What can hang from each mark
tidi: fogolo lapopus roret zipa
lapopus: tiba tidi
mavelu: laku
fogolo: kupa
mirup: fogolo
milu: lapopus zipa
roret: tidi
laku: roret
tiba: lapopus zipa

Each row was made from one small tree. The marks that hang from a mark follow it in brackets, in alphabetical order. Every link used is in the known rows. Write each row's tree.
Known rows
milu{lapopus{tidi} zipa}: -19, -28, -46, 1, 37, 9, -34, 58, 47, 20, 38, 3, 9, 0, 21, 24, 53, 8, -18, 18, -1, 17, 6, -8
tidi{fogolo{kupa} lapopus{tiba{zipa}}}: 3, -9, 23, -18, 15, -8, 22, 32, -21, -37, -16, -28, -38, -34, 6, 32, -20, -16, -15, 21, 41, 2, -2, -24
tiba{lapopus{tidi{fogolo roret}} zipa}: 20, -18, 8, -4, -27, -23, 9, 47, -39, -18, -2, -8, 10, -30, -10, -5, 58, -19, 36, 24, -5, -8, -40, -22
mirup{fogolo{kupa}}: 8, -29, -18, 21, 64, -13, 37, -3, 45, -53, -17, 31, -18, -10, 27, 18, -8, -8, 23, 18, 15, 31, -36, 15
roret{tidi{fogolo lapopus zipa}}: 34, 10, 13, 5, -21, -9, -30, -10, 16, -5, 24, -17, 8, -3, -35, -14, -26, -6, -16, -6, 23, -8, 19, 21
mavelu{laku{roret{tidi{zipa}}}}: 15, -2, -24, -1, -23, 3, 21, -15, -25, 15, 2, 19, 30, -2, 19, -23, 11, 10, 20, -26, -12, 12, 14, 10
mavelu{laku{roret}}: -13, -18, -40, 0, -3, 9, 40, -2, -33, 24, -23, 41, 0, -27, 42, 7, 7, 13, 23, 24, -4, 22, -25, -4
fogolo{kupa}: -13, -38, -19, 12, 13, 5, 40, 18, 24, -14, -12, 16, -13, 2, 20, 10, 2, 1, 15, 16, 21, 7, -29, 8
roret{tidi{fogolo zipa}}: 26, -24, -11, 29, -34, -17, -11, -13, 3, 5, 17, -16, 19, 4, -10, -16, -6, 0, -5, -20, 21, 0, -15, 17
milu{lapopus{tiba tidi} zipa}: -41, -4, -21, -6, 46, 21, -23, 48, 37, 19, 29, -16, 6, 9, 30, 35, 44, 11, -33, -5, -16, 12, 21, -31
tiba{lapopus{tidi} zipa}: -14, -42, 6, -6, 3, -13, 24, 60, -7, 9, 16, 5, 8, -22, 29, 9, 85, -22, 30, 28, -3, 23, -35, -22
lapopus{tiba{zipa} tidi{fogolo}}: -33, -48, 5, -7, 5, -18, 16, 9, -37, 5, 11, -19, -18, -36, 36, 11, 40, -10, -11, 7, 11, 16, -35, -32
mavelu{laku}: -6, -36, -37, 5, 3, 13, 17, -3, 7, 6, -5, 18, -2, -44, 3, 4, 39, 14, 26, 3, 6, 26, -55, -7
milu{lapopus{tiba tidi}}: -55, 21, 1, 0, 42, 12, 17, 4, 37, 27, 14, -12, -6, 4, 38, 14, 23, -13, -23, -8, -18, 3, -6, -22
laku{roret{tidi}}: -36, -7, -13, 7, -15, -6, 29, 3, -5, 27, -8, 25, 11, -10, 33, -11, -32, -21, 5, 10, 7, 18, -1, 28
lapopus{tiba tidi{fogolo roret zipa}}: 3, 6, 8, 3, -2, 2, -20, -41, -19, -2, -1, -18, 5, 43, -7, -9, 16, 27, 0, -35, -30, -22, -1, -11
mavelu{laku{roret{tidi{fogolo}}}}: 10, -3, -12, 12, -53, -16, 53, -10, -44, 2, -13, 17, 20, -61, 20, -13, -17, -13, 7, 13, 11, 2, -23, 4
tiba{zipa}: -18, -64, -34, -12, 18, -7, -9, 36, -2, 18, -3, -3, -18, -38, 21, 12, 30, 2, 26, 21, 24, 38, -45, -1
mavelu{laku{roret{tidi{lapopus}}}}: -5, 34, 11, -12, -19, 3, 22, -2, -11, 5, -7, 31, 9, -50, -8, -18, -11, -19, 1, 11, -4, 10, 23, 18
mavelu{laku{roret{tidi}}}: -19, -3, -10, -2, -27, -1, 48, -5, -20, 11, -10, 33, 20, -44, 21, -18, 6, -14, 16, -2, -3, 20, -14, 14
lapopus{tidi}: -35, -36, -12, 14, 8, 0, 17, -5, 30, 19, 16, 24, -4, -7, 23, -10, 32, -7, 4, 13, 0, 19, -34, 4
tidi{fogolo lapopus roret zipa}: 56, 11, -7, -3, 4, 3, -57, -20, 0, -10, -12, -6, -5, 15, -59, -4, -29, 27, 5, -1, 3, -22, 12, 16
roret{tidi{fogolo}}: -4, -22, -1, 25, -33, -18, 19, -2, 5, 0, 7, -10, 11, -34, -12, -6, -15, -23, -4, -2, 27, 4, -42, 21
milu{lapopus{tiba tidi{roret}} zipa}: -40, 21, -19, -18, 38, 24, -48, 41, 28, 10, 8, -13, 8, 19, -10, 19, 37, 16, -17, -24, -37, -6, 23, -14
mavelu{laku{roret{tidi{lapopus zipa}}}}: 23, 35, 3, -17, -10, 11, 2, -8, -11, 6, 2, 19, 21, -8, -10, -22, -4, 6, 3, -9, -11, 7, 51, 12
tidi{lapopus}: -17, -4, -9, 1, 25, 12, -23, 7, 36, 17, -1, 15, -24, -14, -12, 9, -14, -3, -5, 26, 13, 17, -10, 12

Write each row's tree
-18, 2, 41, -23, -8, -17, -8, 22, -19, -10, 3, -43, -13, -64, -23, 7, -20, -35, -22, -3, 31, 13, -4, 0 | roret{tidi{fogolo lapopus{tiba{zipa}}}}
25, 8, 22, 11, -47, -13, 62, 23, -8, -51, -11, 21, 15, 15, -6, -4, 32, -19, 27, 19, -9, -39, -27, -9 | tiba{lapopus{tidi{fogolo{kupa} roret}}}
24, 32, 12, -13, 12, 18, -57, -29, -11, -9, -21, -23, -15, 30, -45, 10, -36, 29, -10, -27, -11, -22, 21, -4 | tidi{fogolo lapopus{tiba} roret zipa}
10, -15, 15, 27, -32, -15, 43, 21, -7, -2, 15, 9, 11, -8, 23, 9, 42, -21, 6, 40, 2, 0, -42, -20 | tiba{lapopus{tidi{fogolo}}}
-4, 10, 12, -31, 17, -3, -40, 15, -34, -12, -32, -34, -29, -39, -45, 18, -24, -1, -2, 3, 9, -5, -5, -10 | tidi{fogolo lapopus{tiba{zipa}} roret}
35, 4, -5, 11, -45, -26, 46, -10, -30, -18, -6, 5, 21, 30, 30, -16, -44, -6, 4, 4, 20, -20, 25, 14 | laku{roret{tidi{fogolo{kupa} zipa}}}
9, 29, 38, -3, -9, 4, -27, -23, 4, -4, 11, -37, 3, 8, -33, -5, -34, -5, -36, -33, 11, -9, 28, 0 | roret{tidi{fogolo lapopus{tiba} zipa}}
-23, 0, 4, -9, 22, 19, -27, -38, 5, 6, -1, 0, 1, 55, -1, -13, 39, 34, 9, -50, -48, -3, 9, -7 | lapopus{tiba tidi{roret zipa}}
-13, 44, -4, -13, 40, 19, -29, -10, 29, 12, 8, -19, 10, 57, -3, -6, 23, 18, -3, -49, -49, -23, 30, -14 | milu{lapopus{tiba tidi{roret zipa}}}
-23, 45, 33, -17, 13, 17, -13, -23, -7, 19, -4, -9, 6, 37, 13, -6, -53, 2, -28, -24, -17, 5, 69, 11 | laku{roret{tidi{lapopus{tiba} zipa}}}
41, -18, -30, 10, -9, -5, -33, -19, -13, -1, -14, -9, 2, 19, -29, -5, -9, 38, 24, -13, 0, -17, -24, 9 | tidi{fogolo roret zipa}
-5, 36, 17, 6, -34, -20, 13, -4, -20, 11, -6, 16, 1, -34, -4, -9, -72, -27, -25, 37, 21, -7, 22, 23 | laku{roret{tidi{fogolo lapopus}}}
30, 16, -7, -13, 27, 21, -65, -7, 30, 1, -12, 3, -6, 36, -52, -11, -11, 29, 13, -11, -12, -7, 23, 21 | tidi{lapopus roret zipa}
4, -35, -2, 24, -22, -22, 59, -6, 3, -34, 10, 16, -9, -4, 22, -2, 18, -13, -1, 31, 22, -10, -36, -8 | lapopus{tidi{fogolo{kupa}}}
21, 6, 9, 4, -11, 5, -13, 10, 5, 0, 7, 13, 29, 53, -9, -17, 56, 13, 38, -18, -44, -12, -2, -9 | tiba{lapopus{tidi{roret zipa}}}
42, -1, -18, 11, 8, -2, -38, -14, 8, 3, 10, -7, -9, 11, -18, 10, -22, 22, -15, 21, 22, -2, 9, 1 | tidi{fogolo lapopus zipa}
-33, 27, 12, -2, -5, 0, 7, 3, 6, 20, -6, 24, -4, -20, 1, -12, -59, -27, -12, 23, 7, 9, 33, 28 | laku{roret{tidi{lapopus}}}
32, 33, 7, 7, -23, -13, -13, -16, -21, 14, 5, 4, 10, 10, -10, -11, -61, -5, -16, 15, 15, -9, 48, 18 | laku{roret{tidi{fogolo lapopus zipa}}}
4, 28, 11, -4, 1, 2, -22, -9, 8, 22, 4, 14, 11, 23, -2, -14, -45, 2, -9, -2, -2, 5, 61, 22 | laku{roret{tidi{lapopus zipa}}}
-29, 30, 42, -3, -12, -1, 1, -16, 8, -1, 2, -26, -12, -31, -26, 5, -50, -29, -34, -10, 19, -5, 2, 7 | roret{tidi{fogolo lapopus{tiba}}}
59, -14, -21, 9, -14, -7, 1, -12, -11, -40, -19, -2, 1, 37, -16, -10, -10, 29, 31, -17, 7, -33, -10, 8 | tidi{fogolo{kupa} roret zipa}
-36, 31, 19, -22, 38, 29, -35, -13, 16, 3, -31, -1, -28, 2, -45, 9, -28, 7, -6, -17, -18, -5, 9, 9 | tidi{lapopus{tiba} roret}
-31, -22, 2, 5, 23, 14, -1, -30, 8, 16, 20, -1, 3, 50, 35, -2, 40, 23, -12, -36, -29, 16, 3, -23 | lapopus{tiba tidi{zipa}}
38, -10, 0, 24, -26, -12, 16, 12, -9, -2, 28, 4, 24, 33, 19, 4, 50, 4, 9, 19, -7, -4, -15, -24 | tiba{lapopus{tidi{fogolo zipa}}}
34, 22, 7, -2, -12, -5, 6, 6, 5, -51, -33, 8, -21, -10, -50, 2, -44, -3, 8, 26, 19, -34, -2, 14 | tidi{fogolo{kupa} lapopus roret}
-56, -50, 6, -17, 25, -3, 6, 16, -9, 13, 10, -9, -17, -21, 41, 11, 53, -8, 0, -9, -7, 32, -24, -25 | lapopus{tiba{zipa} tidi}
-27, -1, 14, 6, -8, 0, 9, -29, -16, -5, -14, -4, -9, 0, -7, -1, 1, 5, -3, -17, -23, -18, -28, -10 | lapopus{tiba tidi{fogolo roret}}
-62, 46, 38, -16, 6, 15, 10, -8, -6, 20, -15, 0, -9, -6, 10, 2, -65, -25, -30, -2, -8, 11, 47, 16 | laku{roret{tidi{lapopus{tiba}}}}
9, 0, -29, 13, 29, 5, -15, 4, 46, 25, 33, -1, 15, 36, 23, -8, 38, 7, 2, -1, -13, 3, 8, -5 | milu{lapopus{tidi{zipa}}}
41, 21, -24, 13, -1, -12, -25, -10, 13, 1, 13, -14, 24, 27, -18, -15, 16, 13, 7, -16, -17, -36, 6, 1 | milu{lapopus{tidi{fogolo roret zipa}}}
30, 19, 19, -3, 11, 9, 5, -13, 0, -34, -6, -23, -19, 35, -3, 17, -28, 13, -29, -3, 19, -16, 31, -20 | tidi{fogolo{kupa} lapopus{tiba} zipa}
